Each row comes from the steps of one walk. Every step used is in the known rows, and no mark comes twice. Write the walk behind each row, first mark first.
Known rows:
visiro-gesi: [ 15.6  -1.9  18.7  -2.9 -20.7  13.0  -5.0   9.0   0.7 -16.4  -4.3  -9.6
  -8.7  13.4  14.0  -7.3 -11.1   3.0  14.4  11.7   8.0   6.3]
nesoru-telo-vetaz-doron: [-14.3  26.9 -12.5  31.0  20.5 -16.0  18.8  25.6  -4.7  -7.0  21.1  24.4
  19.4  19.2 -38.3  16.9   2.5  -4.4  -8.5 -21.9  -4.2  13.1]
telo-vetaz: [-10.0   5.4  -5.1  10.9  10.4 -15.0   9.8  -0.7 -13.4  11.0  -5.0  12.0
  -4.7   3.3 -20.2   6.2   3.7   1.4 -10.8 -16.6   1.7   1.3]
telo-vetaz-gesi-nesoru: [-41.8  -9.5   4.3 -13.6  10.1 -34.6  -6.9  22.5 -17.6  30.1 -22.2  37.8
  15.1   6.1   1.4  -0.8  -3.4 -14.2 -11.2  -9.7  -4.2 -13.6]
visiro-doron-vetaz: [-19.0 -19.5   4.5  13.4   6.4  -9.1  -7.1  21.6  31.7   4.8 -24.0   7.3
   5.2   5.8  -2.2 -17.7   8.1  -8.1 -21.7   2.9   6.6   3.0]
gesi-nesoru-telo-visiro-doron: [-32.0  -3.9 -23.3 -12.7  42.8 -11.1  11.5  24.6 -14.2  18.3 -11.3  24.6
  14.9  -4.4  13.8 -13.9  26.3 -15.4  11.0  11.3  17.3   8.9]
gesi-vetaz-telo: [ 11.7  -1.6   7.5 -20.7 -17.6  -0.6   0.8 -23.3 -14.3   1.9  -7.9 -25.9
 -10.8 -26.7   5.5 -14.9  22.1  14.6  -5.9 -14.0  -1.1 -13.8]
visiro-doron: [-19.3 -12.2   0.0   0.6   8.7   1.3   0.0  10.0   4.9   0.0 -17.9   6.1
   0.9  -4.2  11.4 -17.8   5.8  -5.1   5.4   6.2   8.4  -2.3]
doron-vetaz-gesi-nesoru: [-32.6 -21.3  15.7 -11.8  -2.1 -27.9 -23.8  34.9  25.5  24.5 -24.4  27.6
  22.8  12.4   9.1  -5.2  -2.6 -18.7 -27.4   2.6 -11.2 -10.0]
vetaz-gesi-nesoru-telo-visiro: [-12.9   2.0 -21.8 -23.8  33.3 -20.8  -3.0   7.5 -12.7  27.0   3.9  36.6
  32.8  -6.3   9.4   4.9   9.6 -20.5  -1.4  16.1   7.2   2.2]
gesi-nesoru-telo-visiro: [-12.6   5.1 -23.3 -13.4  36.3 -11.4  12.5  11.4 -17.0  20.3   6.5  19.0
  13.9  -2.9   5.5   3.3  20.4 -10.4   5.2   6.2   6.2  10.0]
vetaz-doron-nesoru: [  3.8   0.3   0.4  21.3  -8.9   3.7  -9.7   0.9  12.6 -29.8  40.8 -10.4
   0.9   0.3 -20.4  16.4   2.5   8.3  12.0 -22.3 -25.0  13.7]
vetaz-telo-visiro: [ 11.3  -5.4 -11.0 -23.4   2.4 -19.3  -0.7 -34.4 -23.5  18.8  23.9 -31.2
  -6.1 -29.1 -12.1   4.3  37.8   2.1 -21.1 -28.2  -6.3  -1.4]
nesoru-gesi-vetaz-telo-visiro-doron: [  8.4 -31.1 -15.1 -25.1   0.0  -1.7  19.6 -41.7 -33.7  10.4  11.0 -32.5
 -14.3 -49.5   5.1 -22.2  58.8   9.6  -7.9 -13.2  31.3   4.2]
doron-vetaz: [ -1.3  -7.1   6.2  11.1  -1.8  -9.1  -5.5  13.7  29.9   4.8  -7.5  -0.8
   3.7  10.5 -12.6   2.3   0.7  -1.4 -28.2  -3.5  -5.0   4.9]
gesi-vetaz-doron-nesoru: [ 16.5   2.3  -0.8   8.0 -15.5  19.5  -1.6  -7.0   7.2 -37.9  31.3 -14.0
  -4.3 -16.3 -13.7   7.8   3.4  19.3  23.2 -14.3  -8.6   8.9]
doron-vetaz-gesi-nesoru-telo: [-25.0  -2.6   2.0   3.8  18.5 -26.4 -13.5  39.0  32.8  22.6 -23.8  43.9
  34.3  19.5   2.7  -4.7  -5.4 -23.7 -22.0  19.1  -4.0  -2.6]
visiro-gesi-vetaz-doron: [ 15.3  -0.5  23.1 -10.9 -40.8  24.9  -2.8  18.3  -4.1 -41.3  13.0 -17.8
   0.1   3.5  11.6  -5.2  -8.6  10.3  20.0  -3.1   7.4   3.8]
gesi-vetaz: [ 11.1   0.5  -0.5 -13.2  -8.3  16.0   7.0  -9.3  -6.6 -10.9  -8.7  -2.1
  -2.1 -15.9   5.9  -9.0   1.1   9.1   8.9  10.2  16.7  -3.8]
gesi-vetaz-doron-nesoru-telo: [ 25.4  21.5 -12.6  23.7   6.6  21.5  10.4  -1.2  13.3 -40.5  32.4   5.9
   5.9  -6.5 -18.1   6.3   2.5  15.4  27.0   1.8  -1.7  18.0]
telo-visiro: [ 10.1  -4.4 -19.2 -16.5  11.1  -3.6   4.7 -18.4 -16.5   8.3  18.3  -6.4
   0.7 -16.6  -9.9  11.8  18.0  -2.5  -6.2  -5.4   9.0   7.4]
telo-nesoru-gesi-vetaz: [ 27.2   1.2 -14.8 -13.0   1.5  23.3  22.1 -28.7 -20.2  -5.6  24.6 -28.0
  -0.2 -24.2  10.5  -2.2  10.7   9.3  13.2  15.0  31.1   1.7]
doron-nesoru: [ 18.2   2.4  -3.5  16.5   4.9   5.8  -3.1 -16.6   9.9 -13.1  13.8  -3.4
 -10.8  -6.9  -7.2   5.8   1.9   9.8  16.3   1.1  -7.4  12.0]
telo-visiro-doron-nesoru-gesi-vetaz: [ 23.5 -26.8 -26.8  -0.1  13.6  17.5  22.4 -40.4 -14.7 -13.9  22.1 -14.1
 -18.8 -46.4   2.6  -9.5  38.8  14.4  23.4  10.3  38.0  25.2]
doron-vetaz-gesi: [ -1.6 -13.5   9.0   1.9  -4.5 -19.2 -20.8   8.7  34.0  12.5  -8.8  17.5
  20.1   7.0 -11.3   0.9  -8.7 -13.8 -32.3   5.1  -3.9  -5.2]
nesoru-gesi: [  2.2 -11.9  -4.7   9.6  -2.3  -0.8  16.3  -9.1  -6.0   0.1  17.0  -7.2
  -5.0  -4.0   0.5   0.8  11.1   3.1  -0.7   2.8  10.7  11.2]

Which walk is each row?
[ 17.7   2.4 -15.1   0.3   8.7   7.1  15.1 -19.4 -12.1   3.7  33.1 -24.0
   3.6  -9.0  -0.4   9.5   8.3  -0.2   3.1   4.3  15.6   6.3] -> telo-nesoru-gesi
[-23.0  10.0  -4.7   2.8  24.8  -8.8   8.5  29.0  -0.7  13.5 -14.1  27.7
  11.1  12.5  14.8  -6.2   2.3  -8.2  10.3  12.2  -2.1   2.3] -> gesi-nesoru-telo
[ 14.4 -13.4  -5.9  -2.5 -12.0  15.1  21.8 -16.2 -11.9  -8.3   6.4 -10.8
  -7.3 -18.4   8.0  -8.7  14.1  11.6   8.7  11.8  26.8   7.3] -> nesoru-gesi-vetaz
[-16.6  -3.8 -15.5 -11.1  31.6 -30.1  -9.0  19.9  16.7  31.2  -3.9  38.6
  34.3   2.5  -3.2   5.6  10.5 -23.2 -28.3  13.6   3.7   6.9] -> doron-vetaz-gesi-nesoru-telo-visiro
[ -1.4  -1.2 -26.3  14.4  40.1 -10.5   9.3  10.3  24.2   9.8  -5.0  16.0
  16.1  -3.3 -18.0  -5.3  25.2 -15.6 -20.9  11.5  22.8  18.9] -> nesoru-telo-visiro-doron-vetaz
[  3.1 -21.3  -7.6  27.0  11.2   6.7  12.1 -12.3   9.1 -11.9  13.9  -4.9
 -15.7 -13.5   0.2 -12.2  19.0   7.2  17.1   8.0  11.3  20.8] -> visiro-doron-nesoru-gesi
[ -7.2 -16.5 -10.1 -21.4   9.1 -17.7  -3.3 -26.1 -21.5  18.6   4.6 -23.9
  -8.4 -33.4  -0.9 -16.3  44.7  -4.3 -18.2 -23.3   3.0  -4.1] -> vetaz-telo-visiro-doron
[ -6.2 -12.2   8.7 -32.6  -6.0  -1.8  -5.8  15.3 -23.3   3.7   1.6  -8.8
  -4.7   0.1  26.2  -2.0  10.0  -5.2  13.2   0.8  10.3  10.3] -> telo-visiro-gesi-nesoru
[-31.6 -16.5   9.9 -24.0  -1.2 -19.6 -18.1  22.1  -4.6  21.5 -17.2  22.5
  18.2   2.3  21.8  -6.8  -4.3 -15.5   0.0   4.8  -7.6 -14.5] -> vetaz-gesi-nesoru
[ 16.1  26.7 -18.6  43.5  37.4  -8.0  18.3  -8.5   4.2  -2.8  10.6  25.5
  -5.1   5.1 -34.4  10.2   2.9   8.4  10.6   2.7   2.3  21.1] -> doron-nesoru-telo-vetaz
[ 40.0  20.2   5.5  22.4 -13.4  32.5   2.7   8.9  13.6 -55.0  27.6  -2.4
  -1.8   6.8   0.3   1.5 -10.4  16.0  40.2  13.4   5.9  24.5] -> visiro-gesi-vetaz-doron-nesoru-telo
[ 12.5 -20.9  -7.9  14.5   1.4  24.1  18.7 -22.5   1.3 -20.5   3.9  -5.1
 -20.5 -28.2   9.1 -20.7  20.8  15.2  27.6  17.6  27.4  16.9] -> visiro-doron-nesoru-gesi-vetaz
[-17.8  16.4  11.9  12.5  16.3 -10.4  12.9  42.3 -13.8   6.2 -22.1  31.4
  -1.2  27.7   8.7  -6.2  -5.4  -2.7  15.5  10.6  12.5  10.3] -> visiro-gesi-nesoru-telo-vetaz
[ -1.0 -15.8  -2.4   5.2   5.6 -14.5   2.3 -14.7  13.6  20.3  12.8 -41.3
   0.5 -15.0  -3.2 -14.7  36.2  -1.3 -33.7 -15.4   6.3  -0.6] -> visiro-doron-vetaz-telo-nesoru-gesi
[-23.7   5.6  -3.0  15.3  -2.1 -16.9   5.4  19.5 -12.1  -4.2  19.6   6.0
   9.1   7.5 -36.6  18.0   5.3   0.6 -11.7 -39.8 -11.1   4.5] -> telo-vetaz-doron
[ 10.5 -14.5 -13.0  -5.7  15.5 -13.3  -5.8 -41.2 -10.0   9.7  23.0 -25.8
 -17.9 -39.2  -9.9  -9.4  46.0   5.4  -1.4 -21.5  -6.6   8.1] -> vetaz-telo-visiro-doron-nesoru
[ 14.1 -27.5 -19.3   4.7  11.8 -11.4   9.4 -49.6 -16.6   7.4  36.9 -36.8
 -22.2 -43.0 -11.5  -9.2  56.6  10.2  -2.9 -19.6   5.8  19.1] -> vetaz-telo-visiro-doron-nesoru-gesi
[-31.1  16.4  13.1  15.5   1.5 -12.5   7.9  58.2 -12.2 -10.4   1.5  25.4
   9.6  36.8  -3.8   5.5  -4.5  -4.4  12.5 -15.7  -4.4  12.6] -> visiro-gesi-nesoru-telo-vetaz-doron
[ 12.3 -26.5 -26.5  12.4  21.2   2.8  16.6 -33.1  -9.4  -3.7  33.0 -10.7
 -14.6 -30.0  -7.6  -1.6  36.0   5.0  12.9   1.4  21.6  28.1] -> telo-visiro-doron-nesoru-gesi
[  8.3  -9.9  -4.8  31.6  -9.5   4.2   6.8  -6.4   6.9 -27.0  55.9 -18.2
  -4.8  -2.4 -21.1  18.0  13.4  12.0  11.5 -19.9 -12.9  26.0] -> vetaz-doron-nesoru-gesi
[  1.6 -11.6  -2.4   1.0 -23.2  12.9  17.5   0.9  -8.9 -24.5  31.2 -17.5
   3.1 -10.7  -5.3   4.0  16.3  11.2   3.4 -13.1  11.0   9.8] -> nesoru-gesi-vetaz-doron
[ -7.4  10.3  12.9  -0.4   3.5   4.8   3.3  39.2   0.3  -3.6 -17.9  18.6
   4.4  28.4  28.2 -13.1  -9.5  -5.7  26.1  24.4   6.6   9.7] -> visiro-gesi-nesoru-telo
[-45.0  14.5  -7.7  18.3  22.6 -26.4  14.0  50.5 -13.9   8.2   7.5  30.9
  20.0  26.8 -20.5  13.0   7.4  -6.2  -2.0 -27.9 -12.0   8.5] -> gesi-nesoru-telo-vetaz-doron
[ 32.7 -11.4   0.3   5.9 -14.5   5.6  14.6 -49.0  -9.3 -10.0  25.7 -35.2
 -26.8 -34.4  -4.8  -8.3  33.5  28.1   8.3 -10.0   0.5   9.4] -> doron-nesoru-gesi-vetaz-telo
[-32.8 -10.9 -23.5 -21.6  41.2 -19.4  -3.1  21.3  -9.1  26.1 -13.3  42.6
  32.4  -8.6  17.2 -14.7  17.3 -27.9   4.3  20.3  17.7  -0.2] -> vetaz-gesi-nesoru-telo-visiro-doron
[ 26.2 -17.8 -15.3 -26.0  -9.4  -3.7  19.5 -52.6 -35.5  10.4  29.5 -40.2
 -16.0 -46.2  -4.1  -2.9  49.0  13.3 -14.1 -16.0  21.4   5.3] -> nesoru-gesi-vetaz-telo-visiro
[-19.8 -23.7   6.3   3.1   4.3 -16.3 -21.0  19.6  37.6  10.7 -26.0  25.2
  21.0   3.1   1.6 -18.6  -2.3 -19.1 -27.0  10.3   7.4  -5.8] -> visiro-doron-vetaz-gesi
[ 14.3  14.2  -2.3 -17.9   3.1  -7.7  -4.5 -30.3 -14.5  13.9  22.3 -40.7
   0.3 -17.0  -2.3   0.0  17.4   1.7 -12.2 -18.1 -10.1 -13.9] -> vetaz-telo-nesoru
[-33.7  15.3 -10.6  14.1  35.3 -23.4  20.2  30.6 -13.9  23.3 -18.8  37.1
   8.5  16.3  -9.0   0.7   6.1  -5.5   0.5  -3.0   2.7   3.2] -> gesi-nesoru-telo-vetaz
[-23.8   6.6  -5.5  -8.7  22.6 -16.7  -6.8  27.4   5.1  17.3 -14.9  43.6
  29.0  10.7  16.3  -7.5  -7.9 -18.5   5.2  23.3  -0.6  -6.0] -> vetaz-gesi-nesoru-telo
[ -0.7  -7.8  15.2   4.0 -11.7 -26.0 -11.6  -4.7  21.1  17.4  -2.8 -21.2
  -3.4  -1.0 -16.9  -4.2  22.0   3.0 -45.1 -25.1 -20.0  -5.4] -> doron-vetaz-telo
[ 41.4  -2.8  -0.4 -10.4 -24.4  27.5  -3.3 -15.7 -10.3 -45.8  47.4 -29.3
 -10.3 -20.5  -6.8  12.6  10.4  18.3  29.7  -9.7   8.9  24.6] -> telo-visiro-gesi-vetaz-doron-nesoru
[ -8.1 -16.4 -19.8 -15.1  19.9  -3.2   5.0  -6.8 -13.3   8.6   1.8   0.6
   1.4 -21.9   2.1  -8.6  23.8  -8.7  -1.5  -0.1  18.9   4.7] -> telo-visiro-doron
[ -9.6 -20.0 -12.8  -1.7  17.3 -11.6  -3.6   4.9  19.0  11.6  -5.2  -0.6
   5.1 -11.5 -12.3  -5.6  25.7  -9.4 -28.0  -5.7  16.4  10.6] -> telo-visiro-doron-vetaz
[-41.3 -37.5  -4.8 -25.3  17.4 -30.0 -21.2  26.4  12.5  31.6 -22.7  24.2
  24.2  -8.4  11.5 -10.9  19.8 -26.6 -30.1  -1.5   9.4  -2.5] -> telo-visiro-doron-vetaz-gesi-nesoru
[ 34.5  15.0  -9.4 -11.1  -6.7  24.2  10.4   6.0 -11.9 -35.0  32.5  -6.2
  12.3  -4.4  -3.3   3.2   8.1   3.4  19.5   8.2  25.5  20.2] -> nesoru-telo-visiro-gesi-vetaz-doron
